Each row was made from one walk, in order. Every step used is in the known rows, and no mark comes twice. Write each row's walk.
In the rows, 128 means zero.
Known rows
P > Z > R > M > N: [105 133 128 137 113 151 138  44 155 105 103 165 109  97  56 123 103 179
 145  91 189  82 162 116  86 112  86]
R > M: [136 148 140 121  99 141 129 108 127 116 147 148 129 113  91 120 120 152
 138 115 163 106 127 149  86 110 143]
R > M > P > Z > N: [120 146 131 147  93 151 153  72 101  98 120 148  56  71  80 118 114 142
 131 101 169  90 158 132 104 122  82]
P > M > N: [142 143 132 132 141 152 155 100 131 105 106 167  95 101  93 122 112 162
 136  87 170 104 166 127 114 134 110]
M > V > A: [128 128 117  99 116 145 122 136 140 110 145 164  94 101 110 134 133 118
  92  99 152 125 137 140 189 112 107]
M > P > Z > R: [108 132 116 121  94 149 125  70 142 118 106 131  51 108 106 131 124 135
 104  73 158 102 131 115  91 124  87]
Z > P: [126 150 140 128  97 120 130 126 126 135 140 125  79 117 160 136 134 122
 106 123 139 127 125 143  99 116 110]
V > A: [136 134 147  97 106 141 122 126 142 110 139 153 107 126 117 123 122 124
 105  87 133 116 123 138 167 106 113]
M > P > Z: [128 141 133 121  94 160 134 100  94 123 116 137  53  98  98 127 128 119
 114  81 144 109 147 122 102 142 105]
R > M > V: [128 141 111 122 107 145 125 121 126 115 151 160 117  88  83 131 132 147
 127 127 181 114 142 151 108 118 137]
R > K: [105 139 153 128  98 142 139 127  98 109 147 130 113 126 109 110 161 121
 136 120 138 142 148 149  90 141 119]
Z > U: [124 150 125 128 133 122 145 129 144 120 111 168 105 126 133 129 130 114
 124  84 116 129 111 139  77 107 144]
P > M: [136 156 135 108 119 146 136 120 152 111 127 155 100 111  98 115 123 139
 129  90 152 111 125 139  98 129 141]
M > N > Z: [113 135 131 142 119 132 145  66 119 106 120 153 124 122  79 126 119 166
 115  81 172 112 198 108 129 137  84]
M > N: [136 129 130 146 128 142 147 106 109 120 107 157 120 113 120 130 119 150
 131 100 150 124 175 121 118 127  98]
V > M: [140 144 136 104 109 143 131 126 146 114 137 140 105 151 124 121 118 146
 134  93 155 109 143 128 116 101 143]
Z > P > M > V: [124 157 115 117 119 135 138 130 145 123 143 148  45  81 126 140 139 128
  99 122 178 116 130 154 117 130 115]
K > R: [100 136 124 113  92 128 111 143 180 116 127 134 140 132 133 116 120 126
 129  92 112 131 156 146  81 113 125]
N > Z > P > M > V > A: [108 157 128  94 111 135 131  89 167  95 168 151  35  90  75 135 131 142
  65  87 204  90 141 146 194 125  84]
K > R > M > N > Z: [ 90 135 128 138  98 136 126  64 167  89 137 143 149 117  51 118 103 190
 136  84 184  88 212 137  92 120  94]
R > M > N: [142 135 137 145 122 148 146  87 107 109 125 160 125 102  86 127 112 174
 146 113 181 100 169 137 102 117 111]
R > K > P > Z > U: [ 68 150 164 141 107 139 146 104 108 114 102 146  51  98  82 123 147 107
 137  70 104 114 155 130  48 144 108]
Z > R: [112 134 116 117 105 122 118  98 177 121 118 140 120 136 134 126 123 141
 113  97 144 123 118 127  93 104 112]
V > M > P > Z > R > K: [ 94 133 135 112  89 167 140  71 127  92 132 114  25 138  87 122 146 151
 127  79 190  91 153 126  94 124  87]
P > Z: [113 149 142 115  97 148 128 109 130 124 116 157 108 108  87 112 124 114
 133  86 123 120 142 120  95 135 122]
R > K > P > M: [ 99 150 165 126 101 148 138 113 115 106 130 122  58 101  85 118 143 144
 132  91 146 107 159 146  77 151 113]

Which walk is each row?
[137 152 139 139 133 138 158  99 127 117 116 146  54  94 127 137 119 157
 118 106 180 102 156 138 112 128  89] | Z > P > M > N
[ 91 140 121 141  78 147 135  87 151  89 119 135  73  79  88 111 104 142
 138  89 151  90 178 145  82 113  78] | K > R > M > P > Z > N
[ 83 130 135 128  86 158 136  67 111 101 123 119  41 110  88 121 157 130
 116  91 166 112 145 128  81 144  76] | M > P > Z > R > K
[ 65 123 145 143 104 132 141  29 146  87 120 110  66 151  72 133 126 207
 120  66 204  79 225 103 111 122  50] | V > M > N > Z > R > K > P
[114 149 144 151 104 127 149  46 111 107 149 136  86 103  80 136 118 187
 112 114 212  84 183 134 112 120  79] | R > M > N > Z > P
[109 142 138 150 112 118 147  65 114 118 130 133  81 115 113 140 125 161
  98 102 181 109 189 119 127 132  65] | M > N > Z > P
[ 69 123 133 148 111 131 146  36 135  87 128 134 112 135  70 119 148 177
 118  90 193 115 197 117 109 139  55] | M > N > Z > R > K
[ 99 135 102 115  94 139 109 136 177 106 151 149 135  96  90 126 122 145
 133 118 162 115 163 165  85 110 132] | K > R > M > V
[ 90 144 138 129 110 150 136 124 113 106 134 134  47  77  77 130 155 139
 119 105 165 115 174 150  97 158 107] | R > K > P > M > V
[ 81 143 165 148 113 145 155  51 104  88 121 129  60  99  38 122 134 184
 123  71 188  88 223 121 105 167  68] | R > K > P > M > N > Z
[ 77 127 132 103 111 146 124  94 173  86 137 136  31  91  76 134 142 152
  91  83 180  93 144 147 154 124  71] | Z > R > K > P > M > V > A
[110 138 114 124  88 134 123  27 148  97 146 122  77 122  68 133 121 189
  94  84 218  76 140 132  96 111  95] | N > Z > R > M > P
[123 140 132 127 122 141 149  67 133  97 128 148 108 149  77 127 109 186
 127  70 195  91 206 103 142 115  95] | V > M > N > Z
[ 99 149 132 137 103 131 146 101 141 109 105 164 104  93 107 106 116 112
 135  92 118 125 162 113 113 125  87] | P > Z > N
[ 61 143 165 156  84 132 149  93 104 105 106 130  64  84  94 107 137 118
 139  95 113 119 194 121  91 150  59] | R > K > P > Z > N
[ 57 147 148 123  91 127 128  43 173  89 132 113  62 121  53 116 139 176
 107  65 181  87 165 127  78 145  81] | N > Z > R > K > P > M
[133 164 143 116 111 132 140 118 148 123 139 135  57 104 132 127 128 136
 111 108 159 108 114 149  97 124 121] | Z > P > M
[ 96 137 151 106 111 157 131 122 126  90 146 141  33  78  69 130 148 135
 101  89 168 101 161 154 164 143  90] | R > K > P > M > V > A
[ 84 128 145 150 123 142 148  64 143  95  99 128  54 103  89 129 129 184
 129  82 179  94 184 128  83 139  63] | Z > R > K > P > M > N
[120 146 140 134 116 127 152  65 129 108 140 129  65 142 112 139 116 182
 110  91 205  88 198 114 140 110  77] | V > M > N > Z > P
[132 131 114 127  96 143 125  68 139 110 135 124  71 114 108 139 121 173
 109 103 195  89 116 146  85 101 108] | Z > R > M > P
[156 136 125 111 106 155 138 115 109 113 136 121  51 140 132 137 123 152
 115  85 174  98 146 129 122 108 125] | V > M > P
[ 56 120 144 158 101 122 137  29 130  96 111 113  81 124  75 132 136 186
 109  76 181 101 216 109  98 143  38] | M > N > Z > R > K > P
[ 89 140 117 115  98 114 116  57 188 109 132 136 125 146  92 120 124 158
  98  77 166 110 141 114 103 114  98] | N > Z > R
[112 148 131 151 140 129 162  49 130  93 119 178 113 113  50 131 113 178
 132  76 187  85 170 129  91 112 112] | R > M > N > Z > U
[ 80 140 148 123 100 136 130  84 163 102 121 117  57 112  94 120 137 160
 122  84 159  99 142 139  68 134  95] | Z > R > K > P > M
[ 86 140  96 119  99 125 117  51 181  98 153 151 119 110  51 131 127 178
 101 102 216  95 149 133 109 111 105] | N > Z > R > M > V
[111 129 127 140 107 144 128 103 157 101 125 148 144 110  92 123 104 173
 152 102 163  99 190 149  81 108 107] | K > R > M > N
[ 74 127 146 137  87 125 120  90 141 114 120 106  80 127 121 128 144 146
 116  99 140 119 152 133  71 127  83] | Z > R > K > P
[110 172 143 114 102 123 139  79 155 110 151 132  62 113  92 122 127 151
  97  89 182  95 139 138 107 133 108] | N > Z > P > M
[119 142 139 143 112 140 145  47 116  98 138 156 131 111  44 123 111 192
 130  94 203  87 191 124 115 126  96] | R > M > N > Z
